In the rows, 128 means zero.
Known rows, with every step that occurs:
D-B: [145 116 117 130 118 107  91 137 139 117 147 168 134 126 128 161 141 139
 100 149 112 141 138 122 135 154 129 105  97 159 136 139 134 138]
D-B-Z-C: [113 140 153 135 143 150 124 154 144 111 101 151 122 144 137 121  99 132
 116 150 171 145  84 118 123 139  90 116 115 144 137 104 148 120]
R-B-Q-E: [103 157 207 147 139 124 115 141 101 146 125 142 144 135 108 155 180  93
 137 130  36 139 100 124 141  82 139 100 128  79 131 102 104 124]
Q-B-A-L: [129 124 109 137 148 113 184 145  93 123 148 100 114 134  82 137 108 135
 162 120 107 136 156 139 138 145 155 130 113  97 152 157 187 137]
Z-B-A-L: [221 104  80  86 140 127 189 157  98 118 107  78 123 108 136 138 108 134
 169 149 125 128 189 116 133 141 161 152 102 107 134 124 167 112]
Z-C: [102 137 114 124 102 187 121 122  95 139 111 121 128 132 133  99 132 158
 127 135 132 124 119 136  90 173 108 127 115 143 121 118 129 121]
A-L-Y: [139 133 157 155  87 106 175 157 136 164 128 141 158 144  97 123 170 129
 131 142 138 126 182 125 161 131  92 124  95 162  84 115 135 153]
H-P: [110 158 126 102 155 130 141 146 160 169 140 166 141 124 143 119 148 112
 113 108 117 114 114 140  90 123 145 142 112 141 145 161  84 117]
D-B-A-L: [196  99  99 122 106 108 156 165 116 105 122 140 116 109 108 149 126 145
 158 161 138 141 155 118 149 160 133 125  90 136 144 125 185 160]
L-Y: [113 134 169 157 117 139 143 128 135 168 153 136 169 155 116 125 148 140
 103 123 149 116 171 123 118 147 126 104 102 166  67 129 100 121]
Z-C-B-R: [124  90  72 173 118 166 108 103 147  98 119 126 112 133 139  80 171 148
 154 136 112 111  58 134 130 128  95 131 154 176 165 147 161 163]
Z-B-Q-E: [116 137 151 105 153 116 115 120 118 148  90 128 164 142 131 143 158 112
 164 143  27 143 117 125 166 125 132 120 122  85 126 116  95  93]
R-B: [148 145 153 144 140 131 120 147 102 138 167 118 123 118 131 164 137 106
  86 119 116 118 159 122 101  89 165 112 108 124 128 122 123 117]
R-B-Z-C: [115 165 187 145 161 176 149 164 108 124 120  97 111 133 144 125  97 113
 101 122 171 122 103 117  81  75 126 126 127 111 130  90 135  99]
R-B-E-Q: [124 156 162 143 162 117 107 101 138 138 151 133 128 130 107 184 150  58
  57 130 226  92 200  97 104 102 180 130 162 118 109 151  95 121]
Q-E-B: [120 132 138 156 126 137  75 106 105 150 105 154 105  78 115 125 160  95
 115 153  91 131 137 132 160 123 170 115 163 143 108 104  98  68]
C-Z: [116 165 135 140  99  90  84 130 179 132 163 157 158 105 150 122  89 123
 100 127 165 132 135 163 111  77 121 162 135 137 127  99 108 148]
E-Q-B-A-L: [145 121  89 129 148 101 212 127 109 134 134 111 106 146  79 144 120 118
 135  91 191 109 206 130 153 157 165 115 151  95 146 178 164 161]
E-Q: [132 134 103 131 109 117 131 103 144 151 129 148 125 126 137 135 135 103
  83  89 199 100 195 127 122 147 142 109 154 144 122 155  92 145]
Q-E: [ 77 157 162 169 122 131  65 104 115 164 101 155 151 108 113 128 146  90
 115 143  89 136 109 147 117 126 141 120 124 137 126 118  99  96]
Z-B: [164 125 100  96 153 126 126 127 115 134 131 108 139 126 155 150 117 128
 111 133 103 123 178 121 123 134 155 135 105 131 121 137 118  86]
Z-C-D: [ 92 125 126  88  81 172 119 116  67 138 101 115 136 156 156  98 105 192
 139 131 129 141  42 147  79 150  98 169  99 132  97 106 124 158]
A-L-P: [173 125 109 106  69 134 125 139 126 120 137 116  94  70  99 118 163 125
 140 119  74 139 174 131 171 125  58 130 110 106 172 104 140 147]
Y-L-P: [136 104 115  90 104 132  88 123 142 101 151  95 104  75 131 138 135 127
 113 127  80 100 149 112 128 157 103  98 144 136 145 109 116  79]
B-A: [146 119 120 128 129 163 132 117 112 132 145  98 129 108 137 114  88 139
 142 109 144 115 152 130  73 158 164 122 121 128 122 135 128 112]
R-B-E: [113 164 183 152 159 131  73 117 128 130 164 117 138 118 106 175 144  74
  86 160 148 117 149 109  85  93 173 140 123 120 116 129 112  96]
B-Z: [105 161 166 157 147 116 118 136 180 137 132 127 131 111 146 113  79  84
 106 101 167 132 120 135 105  83 120 127 137 131 129 124 106 105]
A-L: [145 138 112 137  83 103 135 150 135 143 119 140 128 106 112 127 151 111
 134 136 116 138 157 140 151 119 100 140 103 138 145 121 148 151]
C-B-E-Q: [ 93 118 117 172 129  91 109  92 195 106 136 165 121 148  94 129 158  83
  84 129 241 104 156 124 136 148 127 131 183 167 118 200 102 145]
Z-C-D-B: [112 104 119  79  83 147 112 132  75 115 101 147 132 167 149 138 123 207
 131 162 125 158  33 135 109 168  95 153  84 147 115 110 147 171]
Q-E-B-Z-C-D: [ 80 141 188 128 128 160 111 116  93 138  45 129 105 116 155  84  83 136
 146 156 145 157   4 142 130  81 118 169 168 114  85  61 107  83]
E-B-Q: [153 109 114 100 104 123 147 129 144 116 151 130  96 107 130 106 154 136
 155 103  69 132 154 111 184 133 126 100 164 111 122 117 102 123]
Y-L: [107 117 117 119 119 100 102 135 146 125 134 121 134 116 149 142 125 105
 111 138 119  97 134 119 110 154 146 105 137 168 116 126 127  89]

Rows:
[ 50 114 151 161 101 150 134 134 127 108  74 154 131 167  93  73 191 156
 182 148  62 154  27 146 161 161  57 102 143 124 134 129 130 145]
Z-C-B-Q-E
[213 129  93  86 134  84 170 165 143 107 120 104 149 101 156 137  74 140
 165 160 167 132 177 143 139  83 147 197 119  98 131  85 167 136]
C-Z-B-A-L
[ 95 149 131 142 130 117  84  73 171 148 126 150 140 124 108 141 143  66
  79 127 233 101 191 113 109 146 150 139 169 141 110 162  82 125]
B-E-Q
[ 96 130 170 139 121  95  82 133 140 135 108 187 154 142 102 151 183 118
 150 160  35 163  80 126 178 146 103  92 113 115 136 121 113 141]
D-B-Q-E
[ 76 146 168 109 115 159 135 130 115 134  88 109 130 155 171  84  54 158
 138 116 173 153  11 144  72  95  84 177 121 116 102  91 122 141]
B-Z-C-D
[132 108 129  97  96  90  97 130 111 117 140 163 139 149 154 167 114 177
 116 144 117 156  60 137 123 129 117 151  81 147 114 130 128 176]
C-D-B
[177 122 104 127  98 130 170 149 113 129 118 107 119  96 113 113 114 125
 165 130 140 128 160 131 116 137 137 143 112 123 139 119 160 149]
B-A-L
[238  80  79  82  88 171 173 137 101  91 137  78  43  24  99  98 133 147
 171 122 100 126 201 106 184 139 119 129 149  96 154  88 152 106]
E-B-A-L-P
[ 72 153 173 148 113 122  92 115 134 153 103 151 156 133 111 115 166 105
 162 128  41 151  90 141 148 126 107 107 129  98 127 114  92 127]
B-Q-E
[ 88  97 114 126  93 150 174 149 144  87 120 132 115 176 109  68 166 185
 177 117  91 139  64 135 152 172  50 107 134 133 139 144 141 173]
Z-C-B-Q
[189 103  95  87 171 159 155 124  95 120 133  72 130 118 154 139  82 150
 141 131 129 113 177 114  88 155 188 134 111 116 120 139 133  77]
Z-B-A
[ 55 156 137 145 183 147 177 116 134 138 112 120 112 179 112 114  89 109
  96  80 224 116 142 128 128 130 119 111 174 101 131 156 130 118]
E-Q-B-Z-C
[ 88 138 106 142 162 102 150 100 124 148 160 141 124 164  99 154 129 112
  79  78 169 108 196 134 143 149 163  98 154 120 133 191 117 136]
E-Q-B
[101 130  96 171 175 124  85  80 139 141 172 121 133 133 123 145 145 108
 131 103  63 115 124 136 137  96 163 122 144 127 175 166 147 139]
Q-B-R
[171  97 111 120 135 138 123 132 115 107 150 131 129 118 129 148 106 156
 130 143 137 133 141 114 104 174 162 106 102 140 131 138 148 131]
D-B-A
[150 142 123  72 136  73 135 143 183 111 153 131 167 143 173 132 106 145
 148 125  99 142 143 135 160  77 109 170 134  86 127  97 107 144]
C-Z-B-Q
[191 124 183 147 136 138 223 185  83 147 150  92 140 139  96 148 142 134
 142 140 159 112 191 105 122 106 160 116  90 123  77 106 161 140]
R-B-A-L-Y
[ 37 155 175 120 164 141 152 125  99 126 117 103 129 193 137 108  53 166
 137 108 146 161   6 152  95  96  98 163 123  92 115 127 148 133]
Q-B-Z-C-D
[ 75 163 151 162 191  87 163 116 170 139 149 136 122 162 115 140  89  72
  78  60 216 119 167 131 141  96 148 107 177 107 140 176 114 119]
E-Q-B-Z
[ 99 103 103 150 104 161 140 139 123  98 112 132 110 154 117  83 149 171
 130 135 142 128  84 148 121 173  86 116 127 169 130 152 148 143]
Z-C-B
[143  91  93 100 101 154  78  90  96 115 105 144 135 148 177 134 147 183
 155 163 101 140   4 123 120 128 107 164 105 151 143 104 157 198]
Z-C-D-B-R
[158 117 114  73 147 116 153 135 134 124 136 106 149 152 151 136 138 145
 158 112  57 135 159 113 155 140 120 123 114  92 130 132 112 116]
Z-B-Q
[187  92  98 115 132 163 148 121 103 114 144  96  87  73 136 109  95 141
 144 116 141 110 178 111 118 151 193 115 159 134 107 118 126  88]
E-B-A
[190 112  71 117 169 133  85  87 142 136 133 105 142 109 178 150 142 107
 139 133  78 106 152 110 134  94 165 145 132 137 157 137 129 109]
Z-B-R
[170 102  85 152 133 113  56  97 160 119 147 164 136 108 149 163 165 113
 121 146  89 121 116 112 148 114 141 119 122 164 171 136 143 162]
D-B-R
[108 129 155 186 146  89 144 154 207  94 139 142 113 135 135  99  90 101
 111  99 175 141  82 146 129  81  89 119 150 160 141 154 129 129]
C-B-Z
